Each row was made from one walk, in order. Every step used is in the known rows, and no mark comes twice. Write each row's walk.
Known rows:
nipa > vugam > napin: [  7  16   5   9   7  33  -7   5  46 -17  -5  -8 -44   7  -5   8   6 -24
 -16  36 -12  12 -10   8]
momad > gupi > napin > koze: [  4   1  14  21  23   5 -32  22  20 -20  20  -7  22 -17 -14 -10  20 -25
  -2   0 -15   8  26  29]
koze > napin > gupi > momad: [ 22   1  26  15  21  14   9   3  17 -11  11  -3  10  29  -4  -7  -9 -21
 -13  64  -5 -13   6 -12]
napin > vugam: [ 15  13 -56 -20 -15  18 -12   5  26   1   0 -12  -5   0 -14 -21   2 -25
 -14  25 -13  37   9 -13]
nipa > vugam: [  2  24   7  10 -10   5  -5  27  42 -15  -8  -6 -19  -9 -12   0   9 -21
 -21  29  -6   7  -1   4]
napin > koze > nipa > vokag > momad > gupi: [  7  -4  38  17   5  19 -55  -5   3 -29  -2  -9  34 -66 -10 -15  20 -27
   2   5 -15  51  17  27]
koze > napin > gupi > momad > vokag > nipa: [ 33  -4  40   8  31  -2  37  -4   5  -4   9  -5  19  17  -1  -5 -16 -23
 -13  49  -9 -15  -6 -17]
vokag > momad > gupi > napin > vugam: [  8   1  26  -9   6  38 -23  13  16  -9  18  -9   8 -47 -21 -38  15 -21
 -11 -37 -24  55  23  38]
momad > vokag > nipa > koze > napin > vugam: [ 30  14 -35 -14  20   1  20 -27   5   1   0 -15  -7  15   6   3 -11 -30
 -21  21 -17  -3  11  -7]
momad > vokag > nipa: [ 30  10 -11   0  -2 -32  18  10   8  -2  -2  -7   6 -21  -7  -5  -2 -26
 -14   4 -21  10 -12  -4]
vokag > nipa: [ 22  17 -27   9 -27 -26  -3  20  18  -5  -5  -5  25   5  -3  11   0 -20
 -14  23 -20  36  -8 -19]
napin > gupi > momad > vokag: [ 31   1  73  -1  -4  -8  18   4   1  -4  12   3  -4 -16 -22 -23   1 -24
 -10  21  -3 -20 -14  -9]
vugam > napin: [ 22   7 -32   8   1  18 -21  -5  30 -14   5  -7 -31  17  -2   3   4 -26
  -8  31 -20  22  -6   6]
momad > vokag > nipa > vugam > napin > gupi: [ 23   4  65   4  13   2  26  -3  28  -5  -4  -8 -18  11  -9   7  -6 -25
 -14  21 -19   8 -20 -20]
nipa > vokag > momad > gupi > napin: [  3   5  30  10 -15  -5 -58  19   7 -24  10  -1  12 -45 -30 -25  24  -8
   0 -35 -19  39  30  47]
koze > napin > gupi > momad > vokag: [ 29  -3  37   8  38   9  25  -5  10  -9  14  -4  -3  12  -6 -17 -11 -24
 -13  50  -6 -30   3  -2]
vugam > napin > gupi > momad > vokag: [ 35  -7  62  -1  12  22  12 -19   8  -8  15   0 -33   5 -12 -13  -1 -27
  -5  29 -10  -9 -22  -4]
gupi > napin: [ 12  17   2   7 -11 -23 -24  36  33 -12  10  -1  -3   2 -16 -13   9 -12
 -11   9 -11  11  14  10]
vugam > napin > koze > nipa: [ 22  -2   2  13  22  35 -27 -17  28 -20  -1 -11  -9  -4   9   3   4 -35
  -3  50 -15  35  -9   0]
vokag > momad > gupi: [ 13   3  18  14   1  25 -25   9   8 -17  11  -6   7 -55 -13 -20  17 -29
 -13 -25 -30  42  11  40]
napin > gupi: [ 18  11  37  15 -25 -14 -23  17  28  -8   5  -3   8  28 -18  -3   1 -19
 -12  33 -18  14   8 -28]
napin > koze: [ 12   2 -20  27  13  -1 -29  11  29 -15   0  -9   9   9  -5  -7   0 -29
  -5  38 -15   5   9   9]
momad > vokag: [ 25  10 -15   0   5 -20   2   8  14  -8   5  -7 -20 -27 -13 -20   4 -28
 -13   4 -17  -8  -1  15]
koze > nipa > vugam > napin: [ 13  19  35  -5  -1  35  -5  -1  37 -19  -9  -8 -25 -32   3   8  13 -28
 -20  43  -6  39 -19  -9]
vugam > napin > gupi: [ 23   1  29  14  -5  17 -23  -7  33 -12   8  -5 -21  46  -9   5   0 -23
  -6  39 -22  20  -3 -21]
vugam > napin > koze > nipa > vokag > momad: [ 17  -8  28  15  16  38 -53 -24  21 -26  -6  -9  -7 -21  -1 -10   5 -24
   4  25 -18  53  -1  22]
vugam > napin > koze > nipa > zore: [ 18  -6 -31  18  19  27 -19  -9  28 -15  -1 -14 -10   4  10   2  -2 -35
  -4  57  -9  52 -11  -3]

Write each row's walk:
[  4   4  12  24  31  41 -14  -1  50 -20  -6 -12 -34  16  -1   6   2 -29
  -9  47 -10   4  -6  14]  nipa > vugam > napin > koze
[ 29  16  38  15  -6  -6  11 -16   2  -9   2   0  23  42   8  28  -9 -21
 -19  53  -8  -6   2 -26]  vokag > nipa > koze > napin > gupi > momad
[  7   1  61  14   5  -4 -56  17  22 -24  -1  -2  22 -35 -15 -27  10 -11
   1   3  -9  42  20  26]  gupi > napin > koze > nipa > vokag > momad
[  6   5   5  11 -20   1 -54   7   1 -24   3  -4  11 -50 -25 -19  23 -15
  -1 -25 -22  42  22  40]  nipa > vokag > momad > gupi
[ 31  -3  42   4 -13 -25  36  15  -3   5   6   0  14  -3 -17 -11 -10 -23
 -12  29  -2  13 -24 -26]  napin > gupi > momad > vokag > nipa > zore
[ 35   6  14  -9  -1 -17  39   6 -11  -3   3   1   5 -47 -10 -13   1 -26
 -13  10  -4  -4 -29   6]  gupi > momad > vokag > nipa
[ 23   7  63   6 -22  -2  -1  13  10  -7   9   5   8   1 -19 -11   3 -19
 -10  38  -3   0 -10 -20]  napin > gupi > momad
[ 18  24 -32  19   7   1 -24 -14  20 -17   3  -8 -18  38  11  19   1 -26
 -22  45 -14 -20  27  10]  nipa > koze > napin
[ 18  -6 -23  24  25  28 -30 -12  34 -18   3 -11 -22  27   3   1  -1 -31
   0  43 -19  13  -1  12]  vugam > napin > koze
[ -3   9  63  12  25  23 -19  23  27 -25  10  -8  21 -50 -10  -5  27 -27
 -10  10  -5  22  16  21]  momad > gupi > napin > koze > nipa > vugam
[ 32  16 -16   8  19 -21  14 -18   4  -8   0 -10  -6  13  10  14  -7 -28
 -20  21 -19 -18   8   4]  momad > vokag > nipa > koze > napin
[ 11   8  35  12  10  -4 -31  23  30 -18   5  -5  20 -17  -5 -13   8 -20
  -6  27  -6  23  12   4]  gupi > napin > koze > nipa
[  1   3  10 -11 -14  16 -54  10   8 -16   9  -7  11 -42 -33 -36  21  -9
   1 -35 -17  54  34  37]  nipa > vokag > momad > gupi > napin > vugam
[ 24  19  18  23  -7 -14  -8 -12  16  -9  -1  -7  21  64  10  34 -10 -21
 -20  50 -21   4  16 -31]  vokag > nipa > koze > napin > gupi
[  2   4  30  10   5  -4 -51  17   8 -27  12  -6  35 -45 -17 -10  30 -19
   5   3  -6  30  29  22]  momad > gupi > napin > koze > nipa > vokag
[  6  -7  54  25  26  25 -37  17  17 -21  17  -6  17 -40 -15 -28  14 -24
  -5 -27 -25  31  24  52]  vokag > momad > gupi > napin > koze
[ 24   6 104   0  -3  -6  40  11   9  -3   0   2   5 -16 -20  -7  -3 -21
 -17  25  -1  -9 -26 -22]  napin > gupi > momad > vokag > nipa > vugam
[  9   3  47  12   6  16 -29  21  15 -18  18  -3   8 -50 -18 -26  19 -20
 -11 -36 -26  38  19  48]  vokag > momad > gupi > napin
[  8  11  57  -5 -19   2 -52  15   2 -26   5  -1  25 -78 -20 -22  29 -12
  -4 -22 -12  62  19  28]  koze > nipa > vokag > momad > gupi > napin
[  8  12   7   7  -3  -4 -25  30  16 -17  21  -4  11 -27 -18  -9  26 -21
  -9 -11 -16  18  21  24]  momad > gupi > napin
[ 10  14 -22 -20  -9   4 -19  23  34  -1  10  -7  -4   6 -20 -27   4 -14
 -11   9  -9  31  19  -3]  gupi > napin > vugam
[  8   4  11  24  15 -13 -33  28  37 -16   9  -5   7  14 -12 -15   3 -17
  -3  21 -10   2  19  16]  gupi > napin > koze
[ 31   7  11  -9   5  -5  25   5  -6  -7   9   1 -18 -54 -15 -27   6 -28
 -12  11   0 -21 -21  22]  gupi > momad > vokag
[ 22  21 -51  -4  -1   9  -1 -20  16  -2  -4 -14  12  43  12  22  -9 -25
 -22  45 -17  20  17 -21]  vokag > nipa > koze > napin > vugam
[ 28  -2  50   6  -5  27  -4 -11  17 -11  12   2 -20  21 -10  -1   1 -23
  -5  44  -9   8 -19 -15]  vugam > napin > gupi > momad
[ 17  17 -38   1 -26 -12  -8  24  18  -8  -4  -8   9 -32  -1  -5   6 -27
 -18  42  -3  64  -9 -17]  koze > nipa > zore
[ 19   7  75   7  -7  22  26   2  25  -8  -5  -1  -2  15  -6  18  -3 -20
 -14  45  -6  22 -31 -29]  vokag > nipa > vugam > napin > gupi > momad
[ 10   5  11  22  18  21   2   2  41 -14 -12 -11  -3  22   5  21  -5 -26
 -10  44 -15  27 -16  -7]  vokag > nipa > vugam > napin > koze
[ 37  16  30  -7 -12 -18  30 -11 -18  -5   3   3  -6 -35  -4   1   4 -28
 -18   8  -2 -19 -22   8]  gupi > momad > vokag > nipa > koze
[ 14  21  -8  -7 -39 -20 -42  10  10 -20 -10  -3  16 -41 -13  -5  20 -16
  -7  28  -5  44   5 -11]  koze > nipa > vokag
